In the rows, 128 means zero.
Known rows, with every way that one mark hangs from another
{Q_657 {Q_486 {Q_32 Q_148}}}: [126 113 110 122 116  99 114  67 127 127 146 160 109 215 112 121 196 110
 121 127  81 163]
{Q_486 {Q_32 {Q_148 Q_657}}}: [141  87 114 128 124 102 143 106 114 133 151 152 115 204  82 108 140 111
 110 128 125 197]
{Q_56 Q_99 Q_486}: [ 54 127 133  97 143 117 126 130 184 112 133 130 128 120 100 126 104 122
 133 126 132 152]
{Q_32 {Q_148 Q_657} Q_486}: [187  82 129 116 118 113 121 141 125 132 149 120 150 190  80 109 106 102
 129 122 144 148]
{Q_486 {Q_32 Q_148}}: [141 123 102 134 113 106 116  99 127 124 139 157 103 201 111 121 143 119
 110 137  91 175]
{Q_707 {Q_56 Q_99 {Q_486 {Q_32 Q_148}}} Q_657}: [ 67 174 141 104 127 111  94  99 176 112 155 160  55 183  86 105 110  81
 117 141  93 215]
{Q_707 {Q_56 Q_99}}: [119 117 138 117 123 138 105 124 183 118 130 129  62 115 108 123 124 105
 131 129 135 149]
{Q_148 Q_32 Q_657}: [131  96 135 121 139 115 153 136 108 150 164 120 151 145  84  92 126  69
 124 127 164 187]
{Q_707 {Q_32 Q_148} {Q_56 Q_99 Q_486} Q_657}: [ 63 173 185 107 135 133  87 109 173 125 163 137  93 150  91 112  95  58
 120 130  99 235]
{Q_99 {Q_56 {Q_486 Q_32}}}: [ 61 135 115 105 125 103 115 114 158 119 153 148 167 152 125 107 123 139
 103 125 108 178]
{Q_56 Q_486}: [ 67 140 126 107 138 119 130 133 130 125 135 131 132 126 128 124 102 129
 130 129 126 138]
{Q_56 Q_99 {Q_486 {Q_32 Q_148}}}: [ 66 123 109  99 129  98 115 100 184 110 147 161 102 191  82 116 117 112
 111 135  98 194]
{Q_657 {Q_148 {Q_32 Q_486}}}: [166 141 115 130 109 123 107 180 126 146 167 122 140 190 112  99  90  62
 130 146 166 156]
{Q_707 {Q_56 Q_99} {Q_657 {Q_486 {Q_32 Q_148}}}}: [114 154 146 115 115 117  94  66 170 119 153 158  64 202  92 111 188  74
 131 131  83 201]
{Q_56 {Q_486 Q_32}}: [ 69 142 108 111 128 107 136 126 130 119 142 153 110 153 119 122 122 139
 106 128 114 180]
{Q_99 Q_56}: [119 127 134 124 121 124 111 113 149 129 136 126 184 128 132 108 128 130
 127 126 125 129]
{Q_99 {Q_56 Q_486}}: [ 59 135 132 104 134 115 108 121 156 126 143 124 188 124 131 108 104 135
 128 127 122 140]
{Q_148 Q_32}: [129 133 125 123 132 122 129 130 123 143 150 123 139 140 118 104 126  75
 122 134 134 163]
{Q_56 Q_99}: [114 115 134 115 132 129 123 124 179 115 129 130 128 120 103 127 130 124
 127 124 135 141]

Rows
[105 127 106 136 110 113 122 112 117 136 147 150 102 209 128 127 183 114
 132 136 130 160]
{Q_657 Q_148 {Q_486 Q_32}}
[116  87 140 107 145 109 152 106 108 147 169 112 164 158  93  95 183  66
 136 120 154 180]
{Q_148 Q_32 {Q_657 Q_486}}
[105 134 123 130 123 119 120 123 116 156 164 125 134 192 119 106 162  57
 149 142 152 154]
{Q_657 {Q_148 Q_32} Q_486}
[ 74 132 151 119 125 124  85 111 138 136 152 135  81 160 114 118  96  76
 112 134  96 203]
{Q_707 {Q_32 Q_148} {Q_56 Q_486}}
[ 67  86 120  97 139  93 135 104 168 119 156 152 118 197  52 109 116 102
 113 128 129 218]
{Q_56 Q_99 {Q_486 {Q_32 {Q_148 Q_657}}}}
[124 183 183 132 121 149 109 133 113 136 151 130 102 116 133 118 121  81
 111 130 117 210]
{Q_707 Q_32 Q_56 Q_657}
[ 55 126 116  98 134 105 133 125 182 104 145 152 109 146  95 123 122 130
 108 126 120 193]
{Q_56 Q_99 {Q_486 Q_32}}
[116 173 146 123 116 125 118  91 116 125 152 145  74 164 131 118 196 101
 123 127  97 185]
{Q_707 Q_56 {Q_657 {Q_486 Q_32}}}
[179  95 131 114 126 113 141 169 117 137 176 110 169 156  81  88 114  68
 120 121 176 182]
{Q_148 {Q_32 Q_486} Q_657}
[ 73 133 109 109 120  91  97  89 159 123 154 157 163 197 110 101 119 120
 105 134  87 183]
{Q_99 {Q_56 {Q_486 {Q_32 Q_148}}}}
[ 58 126 119 102 122 114 110 122 188 108 149 151  48 139  96 119 119 114
 102 130 121 201]
{Q_707 {Q_56 Q_99 {Q_486 Q_32}}}
[128  74 135 117 138 111 130  79 112 141 145 127 145 196  91 117 178  96
 149 121 125 144]
{Q_32 {Q_148 {Q_657 Q_486}}}
[167 182 181 129 123 138 119 162 122 124 161 125 177 127 124 116 117  93
 109 119 126 199]
{Q_707 {Q_32 Q_486} Q_657}
[ 93 176 159 117 123 137  96 121 160 148 173 123  85 176  98  96 155  19
 156 144 152 193]
{Q_707 {Q_56 Q_99} {Q_657 {Q_148 Q_32} Q_486}}
[120  79 122 118 131 103 158  98 109 128 153 138 133 175  97 114 204 124
 116 115 137 185]
{Q_148 {Q_657 {Q_486 Q_32}}}
[116 173 164 124 130 145 106 125 168 119 137 129  79 113 109 119 121  92
 136 131 128 167]
{Q_707 {Q_56 Q_99} Q_657}
[148 175 183 135 107 153  87 177 168 130 168 128 103 154  99 116  91  56
 125 135 160 214]
{Q_707 {Q_32 Q_486} {Q_56 Q_99} {Q_657 Q_148}}
[183  85 152 122 122 118 123 141 119 136 164 124 166 182  79 109 112  84
 108 115 139 204]
{Q_707 {Q_32 {Q_148 Q_657} Q_486}}
[ 98 179 183 139 120 156  99 146 160 136 158 132  82 143 106 119 103  58
 130 144 153 219]
{Q_707 Q_32 {Q_56 Q_99} {Q_657 Q_148}}
[128 170 144 124 111 115  98  70 122 131 155 153  66 208 120 112 193  81
 129 136  75 186]
{Q_707 Q_56 {Q_657 {Q_486 {Q_32 Q_148}}}}
[100 177 185 143 119 147 101 120 110 152 160 126  98 168 136 121 161  59
 139 139 133 198]
{Q_707 Q_32 Q_56 {Q_657 Q_148 Q_486}}
